What can hang from each mark:
j_417: j_89 j_99 j_610
j_870: j_99
j_610: j_34 j_61 j_99
j_99: j_34
j_959: j_89 j_99 j_610
j_34: j_870

(in the rows, 128 means zero)
Known rows, with every way that one mark hangs from another:
j_34{j_870{j_99}}: [117 140 137 121 130 131 140  94 147  60  73 185 114 152 109 141 131]
j_959{j_89 j_99{j_34} j_610}: [164 138  88 120 126 112 100 112 172  87  84 163 127 179 104  87 111]
j_417{j_89 j_610{j_99{j_34{j_870}}}}: [116 122 144 146  97  68 122  95 114  64  66 163 105 152  78 113 139]
j_34{j_870}: [117 149 127 125 137 134 105 111 127  91  89 172 109 163 116 141 139]
j_870{j_99{j_34}}: [135 116 113 104 113 124 165 105 164  54  98 158 132 111 101 121 129]
j_417{j_89 j_610{j_34}}: [ 98 139 143 139 126  93  77 120  95 130 100 117 140 164  89 116 170]
j_610{j_61 j_99{j_34{j_870}}}: [126 139 139 104 109 122 178  83 162  32  84 169 110 110  85 142 138]
j_99{j_34{j_870}}: [129 135 115 120 125 118 123 109 134  66  98 180 112 145 104 127 132]
j_417{j_89 j_99{j_34{j_870}} j_610{j_61}}: [127 133 163 161 104  58 118 101 105  46  62 155  91 150  44 101 140]
j_417{j_99}: [142 124 136 110 128 126 116 126 152  79  97 132 108 124 101 122 144]
j_959{j_610{j_61 j_99}}: [144 138 136  99 111 146 152 112 179  77  80 128 133 134 104 107 135]
j_417{j_99 j_610{j_34}}: [122 137 160 101 136  97 103 118 139  89 106 132 151 141  83 106 154]
j_959{j_89 j_99 j_610{j_34}}: [138 156 111 108 145 129  79 108 170 115  93 145 146 192 114 106 138]
j_417{j_89 j_99 j_610{j_34{j_870}}}: [105 138 177 146 123  72  77 104 103  82  73 146 109 173  73 116 162]
j_959{j_99{j_34}}: [139 134  90 108 136 126 111 120 132 100 110 151 126 148 109  98 139]
j_417{j_99 j_610}: [138 131 149 117 130  93 108 126 135  85  89 139 131 142  82  98 135]

Rows:
[161 151  96 123 126 116 121 105 173  79  81 154 129 168  86  92 115] -> j_959{j_89 j_99{j_34} j_610{j_61}}
[129 120 153 152 113  75  87 126 107  95  72 122 102 152  73  99 148] -> j_417{j_89 j_99 j_610}
[127 151 142 115 128 121 118  83 189  61  70 180 138 180 106 136 127] -> j_959{j_89 j_610{j_34{j_870{j_99}}}}
[ 88 153 176 136 115  88 122  82 112  80  71 142 123 155  69 138 168] -> j_417{j_89 j_610{j_34{j_870} j_61 j_99}}
[146 157 112 121 131 127 118 107 143  76  77 174 123 187  95  76 122] -> j_959{j_99{j_34{j_870}} j_610{j_61}}
[ 98 159 163  90 129 139 155  76 161  60  94 154 130 126  95 164 166] -> j_610{j_34{j_870} j_61 j_99}
[119 150 169 103 137 100 123 110 139  81 103 123 153 130  65 111 158] -> j_417{j_99 j_610{j_34 j_61}}
[162 120 115 104  99 110 144  99 206  51  78 157 125 136 103 117 112] -> j_959{j_89 j_610{j_99{j_34}}}
[ 98 169 149 109 145 141 122  96 133  88 105 152 135 148  96 154 166] -> j_610{j_34{j_870} j_61}
[127 133 162 155 112  78 107 119 107  87  70 114 103 141  55 104 153] -> j_417{j_89 j_99 j_610{j_61}}
[134 129 126  94 106 128 182  98 170  49 100 137 124  89  86 133 143] -> j_610{j_61 j_99{j_34}}
[ 96 162 158 105 137 140 153  79 151  61  92 163 139 138  90 155 158] -> j_610{j_34{j_870{j_99}} j_61}
[ 86 155 170 148 123  89 120  84 106  81  69 150 132 166  65 130 161] -> j_417{j_89 j_610{j_34{j_870{j_99}} j_61}}
[157 134  92 109 128 130 103 129 150 100  95 151 136 177 115  63 124] -> j_959{j_99{j_34} j_610}
[ 99 148 148 102 138 135 132  88 151  69  94 173 137 149 111 150 155] -> j_610{j_34{j_870{j_99}}}
[113 127 165 135 120  78  82 119 110  99  89 115 123 152  74 108 168] -> j_417{j_89 j_99 j_610{j_34}}
[101 144 154  88 129 135 133  85 159  68  96 164 129 138 115 158 162] -> j_610{j_34{j_870} j_99}
[136 169 119 110 144 133 100 101 171 107  90 137 148 181  95 111 142] -> j_959{j_89 j_99 j_610{j_34 j_61}}
[143 103 131 140  98  93 110 123 128  66  87 125  80 122  83 113 150] -> j_417{j_89 j_99{j_34}}
